In the rows, 128 means zero.
Known rows, with every step that occurs:
kega, dirug: [120 144  97 179  79 122 114  67 117 152 120  95 114 179 161 108 130  92
 129 113 109  94 159 183 122 139 152 107 137 129 160 121  58  43 108  98
 124 129 164 158  90 165  93 156 167 156 153 107 114 155 116 129 142 134
 152 103 109 160 165 153 139  98 141 112  94]
keluv, dirug, kega: [116 112 109  67 137 112  96  80 139 142 128 157 150 106 149 152 132 138
 184 109 122  97 166 144 160 155 154 157 124 152 139 132 174 107 118 133
 161  88 103  95 133  93 151 100 162 120 121 110 126 129 108 138 129 144
 127 126 118 140 111 128 120 168 172 120 125]
zeni, nivur, fopi, gegi: [140 132 204 164 137 113 121  57 140 151 146  70 175  99 124  77 126 131
  77 128 139 114 150 130 110 150 112 118 146 104 153 144 132 127 125 111
 102 163 131 189  73 127 183  68 137  88 148 148 133 115 128 153 127 102
 120 131  95 115 118 151 151 129 167 112 163]
nivur, fopi, gegi, keluv, dirug, kega: [138  91 133  78 153 111  82  72 147 163 159 154 155 108 157 157 135 159
 157  96 138  90 163 129 156 145 132 159 140 144 127 128 190 103 139 146
 152 106  97 109 122  97 171  72 149 127 116 141 151 113 118 134 124 135
 125 147 113  99  99 136 119 171 148 126 144]
fopi, gegi: [105 155 136 174 140 108 125  85  92 173 133 101 152  91 151  93 115 109
 103 113 135 110 169 140 123 154  99 123 134 107 170 147 117 117 123  94
  96 170 170 220  97 163 145  83 123 106 156 140 117 124 134 155 136  73
 116  87  97 129 131 160 137 135 161  89 119]
gebot, fopi: [138 143 119 117 141 111 123  88 114 169 102  90 126 126 115  84 145 127
 146 139 155  77 154 180 100 151 134 120 136 125 153 158  43 120 102 131
 110  71 162  80 101 101 136  91 155 141 136  89 120 106 103 136 122  89
 104 144 132 181 130 145 107 146 165  98 134]
kega, dirug, fopi, gebot: [ 98 130 110 138  40 159 139 124 142 221 101  83 124 150 153 103 148  56
 143  77 119 113 149 189 122 150 148 106 179 139 133 128  56  80  61  47
  81 183 145  76  74  70  82 142 144  76 127 142  98 168 122 137 121 125
 152  78 124 148 154 133 110 138 146 142  95]
keluv, gegi, kega, dirug: [124 122  95 167  91 110  91 105 116 104 130 124 110 159 153 113 128  97
 137 127 115 112 136 120 120 113 131 137 133 123 149 100 100  60 162 101
 118  87 160 159 114 169  68 189 158 158 131 101  86 140 131 133 117 134
 143 134  98  83 153 132 131  85 163 113  73]
gebot, fopi, gegi, keluv, dirug: [133 132 161 100 180  73  94 118 114 157 150 127 139 141 124 148 134 151
 134 145 123 119 160 183 121 121 107 134 118 121 140 106 128 122 160 107
 126 106 167  81 122 176 167  59 130 162  92 153 125  97 116 134 120 105
 119 132 122 111  82 148 102 165 121 109 106]
keluv, gegi: [ 96 170 139  91 148 121 112 131 120 129 168 135 147  64 138  96 149 109
 154 160 130 125 121 121 128 142 156 138 112  92 155 134 136 137 168  97
 117  85 168 162 140 154  91 121 161 123  94 116  76 125 125 150  85  99
 130 109 108  69 103 146  99 146 184 135  76]
nivur, zeni: [163 122 102  99 119 110 184 125 127 141 143  90 133 110 156  89  90 123
 224 128  95 119 165 163 125 194 116 126 162  99 140 172 100 137 108 127
 137  75 118 131  48 186 131  72 202 133  69 133 108 113 100 149 108  81
 128  90 151  82 117 142 130 153 161 103 111]
kega, dirug, keluv, gegi, fopi: [129 123 128 122 117 137 128 158 158 111 160 148 136 118 122 116 142  95
 170 111 126 146 112 121 125 118 163 139 104 115 125 102 107  80 136 103
  87  31 166 153 160 163  89 132 179 113 142 113  67 124 143 148 107 113
 138 123 140  44 116 102 111 120 160  66  44]
zeni, nivur: [129 133 179  97  92  78 147 104 138  94 112  90 134 137  92 101 142 156
 105 186 145 153 101 164 103 135 124 100 116 125 125 119 101 118 109 119
 129  76 136  64  87 128 147  99 187  76 138 123 105 116 115 110 130 169
 135 130 120 132 134 135 121 120 201 114 122]
gegi, kega: [153  97 104 135  82  92 114 126 121  57  83 147 123 114 103 120 102 128
 182 121 178 105 130 103 114 124  98 180 129 130 119 135 115  87 142  95
 139  51 137  97  92 141  70 116 173 130 110 113  97 117 123 120 108 118
 119 137 122 103 134 136 139 118 153  93 103]
gegi, keluv, dirug, fopi, gebot: [106 122 132  93  72 139 132 149 148 210 112 111 134 138 133 128 148  82
 165  98 128 129 145 189 124 145 134 127 166 140 116 121  87 106  86  42
  95 166 142  16  92  80  99  99 142  82  88 162 103 149 119 130 108 126
 144  86 134 124 116 138  95 170 136 142 100]
zeni, nivur, fopi, gegi, kega: [165  93 160 156 112  97 107 109 132  68 104 113 149 108 101 100 104 143
 125 123 169 120 145  82 105 127  79 168 143 118 126 131 144 112 147 101
 120  97 122 141  73 123 133 105 150 104 126 133 114 106 134 138 121 115
 114 163  98  80 127 131 155 114 169  92 136]
gegi, kega, dirug: [143 105  90 185  67 110 103  84 117 103  98 114 105 186 147 119 115  99
 144 111 127  98 151 131 118 114 124 137 141 137 145 110  74  38 132 101
 131  96 152 138  86 160  72 171 161 156 139 107 103 144 126 122 136 144
 146 131 109 122 170 141 149  81 148 101  88]
kega, gegi, keluv, dirug, fopi, gebot: [107 115 125  93  72 120 138 151 158 211 105 119 127 137 148 120 152  88
 155  93 108 136 136 183 117 145 141 117 172 135 118 116  94  96  99  40
  97 179 149  38  84  81 104 101 143  70  94 153 102 157 134 122 111 123
 136  80 141 132 105 131  96 159 123 137  96]
dirug, fopi: [129 115 104 122  78 113 100 114 143 198 133 106 181 143 162 106 131 121
 159  98 148  85 133 176 140 198 190 126 151 137 102 171  75 124  77  58
 122 154 154  62 134  62  95  80 135 111 139 179 126 146  96 145 159 136
 128  87 126 135 129  89 117 139 167 119  78]
gebot, fopi, gegi, kega, dirug, keluv: [141 123  83 190 115 140 105 101 138 173 134 112 126 144 141 124 173 121
  94  49 133  93 183 184 122 117 140 116 146 167 148 110  90  50  92 145
  92  83 136 155 104 137 128 133 144 157 167 132 114 107 117 135 131 114
 118 141 131  96 153 117 116  92 171  73 108]
gebot, fopi, gegi, kega, dirug: [138 109  96 201 105 116  92  85 101 137 103  98 109 179 156 107 124 104
 117 108 120  96 171 136 104 114 104 127 145 128 163 109  71  60 128 111
 102 119 165 169  88 152 108 172 137 153 164 105 109 130 135 141 150 114
 129 136  94 120 164 134 142  83 158  88 102]
dirug, keluv, gegi, fopi, gebot: [105 135 139 100  86 167 169 177 155 145 113 134 108  78  99 106 149  47
 177 101 127 162 128 132 112 110 120 135 133 119 136 103  97  79 101  77
  61  81 144 107 100 126  85 129 178  56 106 103  59 142 152 135  68  90
 139 102 146  80 118 149  99 151 148 102  89]
keluv, dirug, kega, gegi, fopi: [141  76 109 102 101  86 144 115 173  92  93 172 113 133 147 110 113 114
 190 117 106 139 115  97 106 154 151 144 115 123 122 105 127  51 141  96
 125  73 157 139 137 123 125 103 195  74 152  80  95 143 160 112 141 132
 118 112 151 134 103 104 133 125 125  55  68]

Rows:
[155 109 101 125  93  60 141 112 136 142 132 154 103 131 165 110 139 159
 120 139 150 118 112 140  96 126 118 121 148 118 111 112  95  40 168 100
 140 109 172 132  70 176 105  62 167 122 121 124 135 129 159  66 111 130
 120 111 143 111 102 153 106 120 112 105  99] | kega, gegi, keluv
[114 110 121 118  48 136 195 147 159 135  61 127  82 110 122  87 129  51
 178 113 112 153 119 132  90 124 113 122 150 118 137 106  73  51  99  57
  79 115 156 120  72 122  86 125 191  34 124  81  71 161 169 110  90 100
 131  84 150 140 128 155 125 132 115  91  97] | kega, gegi, fopi, gebot
[114 153 139 169 170 114 117  81  87 195 126  80 144  98 141  83 133 117
  97 115 140  92 180 158 102 154  98 112 136 101 180 151  83 135 116 119
  77 151 170 182  97 124 167  87 109 119 165 126 126 103 129 162 141  58
  97 116 103 139 127 142 116 138 172  85 132] | gebot, fopi, gegi
[144 121  79 174  88 137 113 110 149 154 133 132 126 144 135 132 168 120
 118  50 137  98 176 184 133 118 153 122 139 174 133 108  97  35  93 131
 114  74 131 151 103 143 101 129 155 158 148 129 108 121 113 121 125 134
 131 131 136  97 156 124 123  94 164  82 100] | gegi, kega, dirug, keluv
[132 125 191 101  62 152 168  97 175 151  96  78 121 104  87  82 143  89
 142 124 137 136 140 158  96 127 118 119 167 129 130 128  91  93  96  84
 102 126 105  59  20  83 136 104 185  52  89 109 106 142 128 122  69 128
 143 133 131 145 130 179 133 152 150 158 175] | zeni, nivur, fopi, gebot
[157  92  85 104  92  64 126 100 137 154 140 170 105 121 185 121 147 170
 122 123 154 108 116 124 106 126 123 129 153 131 109 114 123  40 168 120
 146 103 149 129  77 142 112  70 165 112 132 123 145 127 162  63 113 142
 120 126 138 101 101 143  98 129 126 112 114] | dirug, kega, gegi, keluv
[107 134 119 194 115 118  94  88 106 224 150  81 172 147 192 101 128 103
  84  81 118  95 165 168 130 179 144 105 157 119 155 140  92 111  92  64
  83 220 176 200 120 111 135 105  96 114 183 182 130 139 124 163 179 101
 125  80  89 116 142 106 128 115 168  99  83] | kega, dirug, fopi, gegi
[168 112 178 144 122  94 113  95 129 159 169 109 146 124 129 111 135 172
  79 138 181 115 131 141 109 112  86 128 152 108 113 123 113  98 153 115
 117 124 139 135  62 166 152  50 136 120 132 169 151 102 142 101 104 123
 130 144 107  65 100 158 116 141 137 118 141] | zeni, nivur, fopi, gegi, keluv
[103 120 110 125  54 155 124 152 140 197 106 103 123 140 149 105 151  56
 153  89 116 125 132 156 120 141 141 126 175 131 133 112  82  89  93  43
  77 162 145  71  92  71  70 166 137  77 112 140  82 163 130 140 111 123
 147  93 114 100 149 128 105 130 158 145  84] | keluv, gegi, kega, dirug, fopi, gebot
[126 143  84 175  91 144 119  94 150 189 148 118 132 147 148 125 173 116
 109  57 125  95 174 211 134 129 178 103 142 169 146 121  82  36  76 131
 111  94 137 164 105 149 117 119 160 156 155 136 114 127 108 127 126 131
 140 108 139 117 155 130 119  98 166  89 103] | kega, dirug, keluv
[134 119 110 116 123 116 103 159 136  69 137 165 135  78 108 125 142 126
 162 114 160 126 129  90 124 111 124 176 116 127 123 112 154 108 164 112
 117  27 139 126 125 141  76 135 163 135  97 121  77 102 131 130  87 111
 117 153 125  25 114 120 109 118 190  97  86] | dirug, keluv, gegi, kega
[137  97 121  95 109  78  81 131 160 191 148 132 172 173 170 134 144 146
 152 111 115 104 128 186 138 177 187 126 148 140  91 133 108 119 121  51
 137 165 164  30 142  91 122  66 140 131 112 187 131 135 107 122 162 150
 128  99 136 117  89  80  98 145 131 118  61] | kega, gegi, keluv, dirug, fopi
[173 109 209 110  91 110 119  50 184 109 131  78 164 125  88  82 134 158
 123 154 156 109 124 147 106 152 152 122 144 129 112 153 110 111 121 114
 144  90 103  71  51  92 167  72 195 102 111 126 136 124 105 122 100 156
 139 164 126 145 121 145 151 139 161 137 172] | zeni, nivur, fopi
[154 128 132 149 144  89 108 118  92 186 159 115 130 121 143 115 138 160
  95 127 179  97 146 155 105 108  79 127 145 107 130 122  86  99 146 127
  99 109 169 127  83 164 142  59 119 134 139 156 142  93 140 113 119  88
 115 132 120  81 107 156  93 143 146 101 125] | gebot, fopi, gegi, keluv
[145 127 133 156 127  87 122 114  97 178 161 129 131 111 150 125 125 152
  97 122 175 108 145 141 117 109  75 131 139 106 124 123 105  89 149 106
 113 125 165 157  84 190 124  54 125 128 137 164 137 106 145 106 113 102
 126 114 111  71 110 157 108 141 134 103 111] | fopi, gegi, keluv
[115 102  85  92 118  69 124  70 153 134 101 163 117 115 190 111 146 136
 149 114  80 116 142 126 117 174 165 123 138 142 153 121 164  57 162 109
 153 132 145 156 111 100 145 105 180  89 135  80 123 151 148 102 144 137
 106 106 130 174 104 126 125 123 139 105 115] | keluv, dirug, kega, gegi
[130  97 109  59 136 102  89  93 143 153 151 169 137 119 150 166 135 161
 174 109 139  98 152 143 158 136 138 159 127 152 126 118 173  94 135 142
 163  76 104  78 131 105 143  87 165 129 117 129 139 118 112 124 123 153
 129 137 123 119 103 131 108 171 158 124 123] | gegi, keluv, dirug, kega
[135 125  85 194 101 137 113 108 139 164 136 122 131 143 144 130 164 118
 101  46 131 100 181 175 132 120 144 122 140 164 144 107 106  45  96 129
 101  91 133 185 105 151 119 128 145 149 164 141 111 117 124 131 131 118
 128 126 125  84 154 121 125  88 167  80 102] | fopi, gegi, kega, dirug, keluv
[123  99  70 109  94  78 135  68 150 144  98 159 110 103 202  92 143 134
 138 110 104 105 132 114 110 177 162 120 150 137 151 130 142  46 147 116
 141 132 141 183  87  95 128 114 184  78 156  77 126 155 161  94 137 129
 109 101 133 171 122 130 123 110 149 100 118] | dirug, kega, gegi
[127 124 134 108 127 138 133 172 157 100 157 155 143  94 108 111 134 103
 178 122 140 150 108 109 123 124 160 146  97 109 121 109 115  96 128 104
  91  21 160 141 161 153  92 102 181 105 131 118  67 118 144 145  99 105
 128 120 148  45 105 100 104 133 168  66  46] | dirug, keluv, gegi, fopi
[138 120 135  85 142  47 114 106 139 132 133 154 120 146 138 146 141 154
 156 149  98 132 137 173 116 123 134 132 119 129 121 101 133  78 182  90
 154 107 170  80 113 188 140  66 164 150  80 127 118 123 127 100 115 130
 126 115 141 125  74 152 110 147 100 110  92] | kega, gegi, keluv, dirug
[132 113 117 109 118 101  96 149 121  55 122 160 133  87 111 112 117 122
 176 147 159 124 117  71 121 119 108 184 116 111 122 119 149 115 183  94
 126  41 148 118 125 145  66 140 164 129  91 106  76 111 137 138  87 114
 122 145 110  49 115 131 119 125 177 109  82] | keluv, gegi, kega
[100 131 120 111  50 154 143 143 145 213  96 100 134 121 137 101 142  65
 164  85 137 117 145 178 127 160 142 124 173 137 126 143  68 100  59  46
  88 173 140  57  77  59  89 108 147  65 113 147  96 162 116 131 113 113
 142  74 134 139 137 137 107 157 156 143 107] | dirug, fopi, gebot
